Each row was made from one path, in order. Every step used is in the known rows, and no mark comes twice. Write each row's path.
Known rows:
N-A-M: [ 0.873 -0.508  0.344  0.003 -0.035 -1.380  0.359 -0.266  2.248  0.049
 -0.308  0.171 -0.406  0.554  0.105  0.762 -1.383  0.032 -0.315 -0.789
 -1.132 -0.014  0.150 -0.446  1.704 -0.027  0.503  0.506 -1.946 -0.111
  0.702 -0.172 -0.842]
A-N-Q-J: [ 0.784 -0.554 -0.187 -2.136 -0.336 -1.747  0.562 -0.363  2.935  0.900
 -0.540  0.233  0.681  0.378 -0.669 -1.416 -0.822 -0.157  0.808  0.025
 -0.460  0.223  0.827 -0.008  1.991 -0.902 -0.578  0.567 -0.687  1.271
  0.643 -0.429 -1.668]
D-K: [ 0.301 -0.738  0.601 -0.788 -0.645 -1.582  1.640  0.832  1.625  0.265
  0.698 -0.235 -0.493  0.617 -2.524 -1.205 -1.118 -0.735 -0.082 -1.046
  0.249 -0.336 -0.058  0.305  1.381 -0.163 -0.393 -0.632 -0.397  0.694
  0.074 -0.609 -0.498]
K-A-N: [-0.460 -0.077 -0.243 -1.258 -0.101 -1.512  0.722 -0.351  1.148  0.080
 -0.060  0.319 -1.571  0.530 -1.468 -1.314 -0.704 -0.640 -0.681 -1.825
 -0.956 -0.458  0.980  0.137  1.061 -0.219  0.120 -0.672 -0.961  0.738
  1.878 -1.041  0.091]
N-A: [-0.060 -0.185  1.085 -0.202  0.020 -1.575 -0.027 -0.029  1.142  0.482
  0.046  0.262 -2.079  0.359  2.352  0.845  0.091 -0.040 -0.784 -1.233
 -0.581 -0.778  0.694 -0.036  1.736  0.082  0.056  0.663 -0.788  0.373
  2.021  0.188 -1.472]
D-K-A-M: [ 0.887 -0.796 -0.119 -0.265 -0.240 -1.355  1.864  0.050  2.963 -0.196
 -0.426  0.601  0.087  0.626 -3.432 -1.055 -2.983  0.022 -0.506 -1.358
 -0.606  0.147 -0.577 -0.011  1.673 -0.308  0.454  0.425 -1.910 -0.176
  0.212 -0.639 -0.221]
Q-N-X-E: [-1.181 -0.316 -0.082 -0.552  0.137 -0.987 -0.517 -0.834 -1.669 -0.061
  1.368 -0.266 -0.676  0.582  5.324  1.160  0.307 -0.973 -0.439 -0.770
 -0.998 -0.245 -0.479 -0.607  2.211 -1.260 -0.693  0.395 -0.355  0.078
  0.986 -0.239 -1.538]
Q-N-A-K: [ 0.056 -0.382  0.629  0.153  0.036 -2.907  0.698  0.410  0.837  0.201
  0.635  0.048 -1.577  0.505 -3.859 -0.645  0.003 -0.052 -0.436 -0.745
 -0.467 -0.424 -0.861  0.107  1.422 -0.164  0.178  0.592 -0.877 -0.109
  1.386 -0.902 -2.099]
D-K-A-M-X-N: [ 1.486 -0.209 -0.009 -0.842 -0.721 -1.018  1.611  0.421  1.920  0.507
  0.823 -0.058  0.592  0.394 -2.201 -1.395  0.489 -0.445 -0.997 -3.581
 -1.279 -0.588  1.009  0.044  1.010 -0.757  0.024  0.083 -1.619 -0.360
  1.165 -0.378  0.282]
M-X-N: [ 0.895  0.065  0.127 -1.198 -0.765 -0.560  0.725  0.267  0.683  0.458
  1.219 -0.272  0.323  0.264  0.028 -0.709  1.825 -0.821 -0.789 -3.208
 -1.221 -0.846  1.392 -0.044  0.565 -0.540 -0.117 -0.101 -1.019 -0.188
  1.430 -0.209  0.027]
V-X: [ 0.236  0.101  0.977 -0.380 -0.734 -0.282  0.218 -0.184  0.345 -0.951
  0.565  0.110 -1.038  0.076  2.251 -0.663  1.078  0.417  0.311  0.495
 -0.711 -0.543  0.958  0.044  0.529 -0.329  0.308  0.360 -0.314 -0.186
  2.376  0.159 -1.698]
M-A-N-X: [-0.507  0.929  0.418 -1.051  0.051 -1.490 -0.417 -1.143  1.331 -0.128
 -0.535 -0.587 -1.288  0.281  3.379  0.001  0.366 -0.564 -0.397 -2.117
 -1.016 -1.228  1.429  0.220  1.371 -0.182 -0.540 -0.061 -0.356  0.327
  1.943 -0.682 -0.624]
D-K-A-M-X-N-Q-J: [ 1.785 -0.632 -0.089 -1.746 -0.524 -1.797  1.726  0.061  3.931  1.140
 -0.501  0.519  1.401  0.340 -2.121 -2.147 -1.194  0.354  0.210 -1.385
 -0.545  0.136  0.556  0.183  2.308 -1.330 -0.537  1.384 -1.206  0.587
  0.674 -0.137 -1.562]
N-X: [-0.760  0.527  0.686 -0.714  0.029 -0.952  0.433 -1.164  0.846 -0.187
 -0.280 -0.293 -1.152  0.095  3.637  0.387 -0.380 -0.409 -0.083 -1.324
 -0.853 -1.048  0.589  0.030  1.276 -0.038 -0.386  0.657 -0.011  0.298
  1.203 -0.162 -0.965]
V-X-M: [ 1.366  0.178  0.770 -0.398 -0.672 -0.192 -0.137 -0.134 -1.222 -0.296
  0.257 -0.419  0.109  0.521  0.948  1.027  0.058  0.314 -0.285  0.079
 -0.601 -0.591  0.288 -0.515 -0.225 -0.820  0.341  0.893 -1.231 -0.003
  0.440 -0.265 -1.626]
J-Q: [-0.878 -0.969  0.305 -1.438 -0.708  0.781  1.283 -0.133  1.341  0.295
  1.330  0.077  0.514  0.357  1.307  1.375 -0.301 -0.953  0.055 -0.787
 -0.381 -1.299 -0.310  0.783  1.373  0.085  0.455  1.316 -0.392 -0.576
  0.749  0.266 -1.370]
D-K-A-M-X: [ 0.620  0.198  0.151 -0.656 -0.435 -1.130  1.025  0.331  3.565 -0.315
 -0.031  0.402  0.534  0.239 -1.602 -1.347 -1.266 -0.423 -0.402 -2.148
 -0.525  0.167  0.186  0.409  1.479 -0.231  0.182  1.213 -1.655 -0.607
  1.230 -0.618 -1.027]
E-X-M: [ 0.344  0.156  0.141 -0.625 -0.336 -0.678 -0.268 -0.101 -1.751  0.065
  0.208 -0.925  0.156  0.487  2.415  1.971 -0.508 -1.142 -1.162 -1.077
 -0.068 -0.077  0.019 -0.230 -0.571 -0.364  0.180  1.272 -1.467  0.184
 -0.882 -0.083 -1.219]
M-X-N-Q-J: [ 1.344 -0.417 -0.031 -2.051 -0.555 -1.424  0.846 -0.117  2.950  1.084
 -0.163  0.309  1.361  0.235 -0.297 -1.447 -0.038 -0.007  0.472 -0.989
 -0.591 -0.025  0.885  0.070  1.888 -1.128 -0.628  1.196 -0.819  0.692
  0.827 -0.045 -1.775]
K-D: [ 0.381 -0.353 -0.706 -1.109 -0.669  1.230  0.833  0.004 -0.188 -0.086
 -0.116  1.721 -1.645  0.455 -2.195 -0.753 -0.041 -0.215  0.082 -1.732
 -0.459 -0.498 -1.040 -0.510  1.775  0.466 -0.921 -0.738 -0.795  0.338
  1.642  0.033 -2.015]
J-Q-N-A: [-0.933 -0.369  0.279 -0.259  0.056 -1.256  0.058 -0.116  1.094  0.822
  0.943 -0.065 -1.809  0.442  4.934  1.302  0.963 -0.762 -0.869 -2.470
 -0.810 -1.479  0.408  0.107  2.338 -0.569  0.289  1.502 -0.425  0.250
  1.980  0.657 -2.259]
M-X-N-Q: [ 1.421 -0.056  0.414 -2.054 -0.754 -0.656  2.172 -0.412  0.627  0.657
  1.762 -0.183  1.032  0.103 -0.114  0.090  0.148 -1.415 -0.532 -2.051
 -0.931 -0.758  1.008  0.378  2.148 -0.583 -0.076  2.037 -0.937  0.041
  0.984 -0.312 -1.541]
X-M-A-K-D: [ 1.530 -0.144 -0.415 -0.751 -0.726  0.299  0.637  0.487 -0.230 -0.191
 -0.380  1.628 -1.062  0.658 -6.920 -0.991 -0.431  0.393 -0.276 -1.443
  0.044 -0.413 -2.088 -0.169  1.487  0.388 -0.889 -0.307 -1.556 -0.533
  1.458 -0.752 -2.687]
N-X-M-A-K: [ 1.200  0.261  0.817 -0.372 -0.328 -2.090  0.016  0.261  0.778 -0.307
 -0.131 -0.192  0.181  0.603 -5.258 -0.182 -0.931  0.246 -0.566 -0.551
  0.202 -0.503 -1.204  0.418  0.572 -0.123 -0.068  0.834 -1.525 -0.964
  0.615 -1.484 -1.780]

Write each row's path:
[ 1.370 -0.069 -0.110 -0.951 -0.721 -0.625  0.893  0.167  1.359  0.359
  0.989 -0.278  1.008  0.372 -0.780 -0.650  1.265 -0.712 -0.660 -3.024
 -1.530 -0.535  1.217 -0.250  0.664 -0.577  0.062 -0.075 -1.631 -0.425
  1.002 -0.314  0.224] -> A-M-X-N
[ 0.473  0.338  0.042 -0.723 -0.350 -0.864  0.514  0.008  3.266 -0.473
 -0.089  0.547  0.471  0.178 -0.590 -0.861 -1.033 -0.435 -0.383 -2.044
 -0.727  0.147  0.259  0.293  1.338 -0.153  0.323  1.402 -1.766 -0.773
  1.442 -0.529 -1.103] -> K-A-M-X
[-1.452 -0.563 -0.894 -0.997 -0.350 -0.185  0.432 -0.191  0.597  0.331
  1.768 -0.381  0.040  0.531  4.014  0.793  0.905 -1.801 -0.153 -2.515
 -0.661 -1.409 -0.288  0.119  1.692 -0.775  0.356  1.110 -0.137  0.030
  0.606  0.332 -1.784] -> J-Q-N
[ 0.747  0.397 -0.172 -1.413 -0.384 -1.239 -1.047 -0.071  0.577  0.166
 -0.060 -0.621 -0.140  0.844 -0.371  0.270  0.241 -0.918 -0.743 -1.856
 -0.471 -0.642  1.140 -0.081  0.526 -0.380 -0.135 -0.781 -1.535  0.319
  1.012 -1.234 -0.298] -> X-M-A-N
[ 1.705 -0.146  0.236 -1.807 -0.627 -0.783  2.587 -0.544  1.329  0.574
  1.357  0.159  1.127  0.137 -0.852 -0.247 -0.702 -1.063 -0.774 -2.273
 -1.081 -0.594  0.733  0.414  2.384 -0.713  0.153  2.419 -1.424 -0.216
  1.032 -0.316 -1.458] -> K-A-M-X-N-Q
[ 0.094 -0.581  0.043 -0.761 -0.374 -0.585 -0.379  0.086 -0.016 -0.317
  1.427  0.174  0.917  0.588  1.231  0.689 -0.247 -0.817 -0.200  0.071
 -0.791  0.883 -0.557 -0.379  1.822 -0.805 -0.308  0.496 -1.632 -0.791
  0.834 -0.635 -1.291] -> A-M-X-E
[ 0.102 -0.244 -0.135 -0.891 -0.556 -0.744  0.809  0.000 -1.027  0.340
  1.157 -0.764 -0.406  0.232  2.276  0.110  1.616 -1.293 -1.371 -2.938
 -0.972 -0.585  1.254  0.069 -0.035 -0.303 -0.017 -0.061 -0.904  0.059
  0.648  0.360  0.177] -> E-X-N
[ 1.304 -0.078 -0.142 -0.880 -0.628 -0.716  1.167  0.113  1.633  0.338
  0.712  0.051  0.578  0.332 -1.054 -0.918  0.659 -0.418 -0.997 -3.396
 -1.490 -0.573  1.072 -0.087  0.852 -0.643  0.184  0.279 -1.721 -0.497
  1.359 -0.296  0.211] -> K-A-M-X-N
[-0.798 -0.429  0.489 -0.698 -0.016 -0.730 -0.241 -0.796 -1.481 -0.125
  1.041 -0.075 -0.547  0.507  3.939  1.214 -0.319 -0.569 -0.339  0.071
 -0.882 -0.071 -0.456 -0.425  1.931 -0.838 -0.737  0.291 -0.495 -0.100
  1.065 -0.367 -1.279] -> N-X-E
[-0.156 -0.296 -0.094 -1.190 -0.215 -1.958  1.344  0.071  1.608  0.283
  0.047  0.171 -1.622  0.633 -2.918 -1.888 -1.046 -0.613 -0.726 -2.099
 -0.677 -0.420  0.914  0.313  1.343 -0.366 -0.082 -0.942 -0.832  0.993
  1.548 -1.177  0.130] -> D-K-A-N
[ 0.287 -0.635 -0.221 -0.019 -0.013 -1.135  0.428 -0.297  2.257  0.307
  0.349 -0.066 -0.090  0.640  2.005  1.179 -0.692 -0.487 -0.370 -1.746
 -1.310 -0.538 -0.011 -0.349  2.105 -0.467  0.697  1.106 -1.686 -0.213
  0.659  0.163 -1.404] -> J-Q-N-A-M
[ 1.008 -0.300  1.162 -0.080 -0.278 -2.588  1.127  0.626  1.092  0.437
  0.689  0.088 -1.045  0.362 -5.583 -0.943  0.495  0.353 -0.681 -1.161
 -0.780 -0.448 -0.192  0.354  1.125 -0.038  0.082  0.482 -1.218 -0.522
  1.856 -0.921 -1.503] -> M-X-N-A-K
[ 1.083  0.216 -0.656 -0.568 -0.497 -0.003  0.470  0.076 -0.324 -0.108
 -0.356  1.333 -1.435  0.628 -4.665 -0.992  0.017  0.236 -0.381 -2.326
 -0.246 -0.756 -1.945 -0.279  1.781  0.029 -1.017  0.009 -1.214 -0.398
  1.604 -0.585 -2.998] -> Q-N-X-M-A-K-D
[-0.724  0.523  0.503 -0.886  0.146 -1.871  1.147 -1.052  1.499  0.146
 -0.573 -0.242 -2.011  0.246  1.347 -1.049 -0.778 -0.242 -0.551 -2.336
 -1.162 -1.088  1.167  0.302  1.644 -0.353 -0.478 -0.012 -0.134  0.823
  1.799 -0.728 -0.354] -> D-K-A-N-X
[ 1.032  0.837  0.507 -0.768 -0.311 -0.726 -1.284 -0.344  0.680 -0.116
 -0.611 -0.402  0.220  0.632  2.590  1.380 -0.387 -0.287 -1.075 -2.025
  0.170 -1.163  0.106  0.070  0.793 -0.457 -0.249  1.168 -1.516 -0.589
  0.799 -0.491 -1.427] -> N-X-M-A
[ 0.389 -0.652 -0.381 -0.483 -0.499  0.127  1.434  0.328  0.089  0.329
  0.326  1.697 -2.147  0.521 -4.854 -0.804  0.274  0.223 -0.156 -1.822
 -0.590 -0.830 -1.862 -0.059  2.362  0.283 -0.634  0.219 -0.825 -0.173
  2.131 -0.081 -3.250] -> J-Q-N-A-K-D
[ 0.538  0.280  0.080 -0.809 -0.473 -0.728  0.124  0.098  2.884 -0.445
  0.247  0.002  0.963  0.221 -0.197 -0.464 -0.323 -0.825  0.100 -1.456
 -0.772  0.239  0.498  0.104  1.116 -0.045  0.208  0.916 -1.645 -0.635
  0.908 -0.523 -1.072] -> A-M-X
[ 0.769  0.920  0.083 -0.694 -0.209 -0.926 -1.514 -0.356  0.526 -0.045
 -0.374 -0.550  0.167  0.691  3.681  1.361  0.022 -0.558 -1.152 -2.622
  0.035 -1.307  0.087 -0.069  0.933 -0.771 -0.244  1.199 -1.379 -0.483
  0.755 -0.378 -1.632] -> Q-N-X-M-A
[ 0.691  0.464  0.590 -0.624 -0.141 -0.700  0.025 -0.818 -0.884  0.269
 -0.371 -0.673  0.035  0.544  1.825  1.732 -0.973 -0.251 -0.562 -1.147
 -0.685 -0.969  0.054 -0.570  0.280 -0.621 -0.134  1.094 -1.026  0.354
 -0.356 -0.487 -1.063] -> N-X-M
[-0.342 -0.673 -0.037 -0.583 -0.245 -0.587 -0.368  0.031  0.090  0.119
  1.838  0.055  0.602  0.614  3.455  1.266  0.357 -0.938 -0.471 -0.844
 -1.026  0.297 -0.562 -0.204  2.471 -1.153 -0.155  1.284 -1.473 -0.887
  1.255 -0.098 -2.037] -> J-Q-N-A-M-X-E
[ 1.172 -0.043 -0.485 -0.661 -0.695  0.199  0.533  0.448 -0.559 -0.286
 -0.362  1.362 -1.291  0.542 -5.394 -0.829 -0.192  0.125 -0.587 -1.668
  0.157 -0.215 -1.941  0.009  1.177  0.436 -0.868  0.042 -1.530 -0.603
  1.360 -0.508 -2.819] -> E-X-M-A-K-D
[ 0.604 -0.374 -0.447 -0.328 -0.392 -0.361  1.060  0.337 -0.097  0.189
  0.068  1.668 -2.479  0.524 -5.082 -1.297  0.260  0.293 -0.207 -1.808
 -0.557 -0.491 -1.721 -0.340  2.186  0.303 -0.792 -0.294 -0.942  0.077
  2.114 -0.309 -2.995] -> Q-N-A-K-D
[ 0.784 -0.530 -0.416 -0.772 -0.676  0.281  1.473  0.366 -0.176 -0.195
 -0.024  1.786 -1.623  0.486 -7.144 -1.584 -0.462  0.241  0.228 -0.946
 -0.349 -0.214 -1.940 -0.255  1.603  0.638 -0.845 -0.723 -0.986 -0.081
  1.501 -0.674 -2.385] -> A-K-D
[ 0.975  0.253  0.136 -2.140 -0.434 -1.253  0.870 -0.679  0.181  0.342
  0.905 -0.654  0.419  0.382  1.102  0.940 -0.637 -1.810 -0.812 -1.346
 -0.302 -0.410  0.993  0.551  1.811 -0.423 -0.075  1.862 -1.275  0.346
  0.612 -0.712 -1.948] -> E-X-M-A-N-Q
[ 0.907  0.522  0.087 -1.204 -0.520 -1.131 -1.069 -0.118  0.454 -0.129
 -0.013 -0.610 -0.357  0.736  0.254  0.011  0.773 -0.555 -0.615 -1.453
 -0.621 -0.698  1.408 -0.054  0.390 -0.577 -0.043 -0.653 -1.429  0.181
  1.594 -1.047 -0.629] -> V-X-M-A-N
[ 1.337 -0.722 -0.109 -1.978 -0.504 -1.371  0.991 -0.238  2.540  1.127
 -0.225  0.295  1.114  0.348 -0.460 -1.282 -0.384  0.130  0.472 -0.698
 -0.565 -0.105  0.683 -0.093  1.870 -1.088 -0.574  0.882 -0.796  0.901
  0.529 -0.031 -1.487] -> X-N-Q-J
[-0.385 -0.445  0.300 -0.982 -0.419 -0.532 -0.549  0.182 -0.644 -0.223
  1.686  0.163  0.337  0.501  2.102  0.587  0.329 -0.963 -0.312 -0.113
 -0.453  0.561 -0.382 -0.198  1.685 -0.760 -0.545  0.458 -1.066 -0.558
  1.306 -0.563 -1.511] -> M-X-E
[ 1.316  0.135  0.211 -2.171 -0.499 -1.187  0.918 -0.665  0.580  0.432
  0.902 -0.428  0.675  0.513 -0.278  0.728 -0.908 -1.484 -0.501 -1.062
 -0.421 -0.611  0.848  0.365  2.066 -0.488 -0.057  1.544 -1.288  0.421
  0.666 -0.974 -1.826] -> X-M-A-N-Q
[ 0.153 -0.505  0.326 -0.513 -0.228 -0.893 -0.513  0.063  0.114 -0.088
  1.309  0.209  0.326  0.595  2.103  0.941 -0.094 -0.575 -0.471 -0.226
 -0.897  0.748 -0.344 -0.348  2.108 -0.824 -0.306  0.753 -1.660 -0.747
  1.306 -0.427 -1.620] -> N-A-M-X-E
[ 0.728  0.057  1.015 -0.383 -0.244 -1.542  0.267  0.179  1.209  0.942
  0.574 -0.026 -1.568  0.253  2.081  0.353  1.607 -0.083 -1.282 -2.908
 -1.213 -1.076  1.566 -0.016  1.480 -0.386 -0.076  0.673 -1.039  0.061
  2.524  0.285 -0.993] -> M-X-N-A
[ 0.343  0.481  0.075 -0.353 -0.206 -1.326 -0.173  0.090  2.933 -0.058
  0.335 -0.061  0.076  0.267  1.994 -0.139  0.337 -0.789 -0.312 -2.333
 -0.989 -0.050  0.737 -0.011  1.677 -0.357  0.212  1.366 -1.576 -0.444
  1.528 -0.197 -1.689] -> Q-N-A-M-X
[ 1.696 -0.521 -0.195 -1.876 -0.541 -1.370  0.954 -0.178  3.412  1.007
 -0.348  0.285  1.752  0.284 -0.760 -1.374 -0.479  0.102  0.549 -0.862
 -0.772  0.180  0.760 -0.095  1.956 -1.172 -0.459  1.240 -1.215  0.546
  0.530 -0.090 -1.603] -> A-M-X-N-Q-J
[ 0.859  0.067  0.195 -2.277 -0.477 -1.251  1.096 -0.664  1.124  0.293
  0.963 -0.222  0.334  0.395 -0.132  0.212 -0.693 -1.541 -0.333 -1.056
 -0.431 -0.585  0.969  0.534  2.393 -0.313 -0.125  1.313 -0.994  0.379
  1.153 -0.897 -1.732] -> M-A-N-Q
[ 0.655 -0.472  1.040  0.039 -0.195 -2.699  1.191  0.478  0.253  0.364
  0.668 -0.125 -1.448  0.349 -4.434 -0.560  0.419  0.127 -0.990 -1.000
 -0.651 -0.337 -0.270  0.398  0.817  0.016  0.154  0.506 -1.153 -0.365
  1.454 -0.658 -1.356] -> E-X-N-A-K
[ 0.735  0.090  0.424 -0.424 -0.354 -1.751  0.194  0.206  0.825 -0.087
  0.367 -0.349  0.441  0.640 -3.895  0.244 -0.439 -0.098 -0.584 -1.183
  0.069 -0.955 -1.364  0.580  0.909 -0.420  0.093  1.382 -1.298 -1.131
  0.602 -1.140 -2.203] -> J-Q-N-X-M-A-K
[ 0.071  0.374  0.045 -0.638 -0.110 -0.434  0.062 -0.887 -0.928  0.514
  0.258 -0.905  0.274  0.585  3.829  2.064 -0.298 -0.740 -0.627 -2.094
 -0.856 -1.440 -0.104 -0.469  0.682 -1.040  0.030  1.627 -0.771  0.258
 -0.395 -0.146 -1.613] -> J-Q-N-X-M
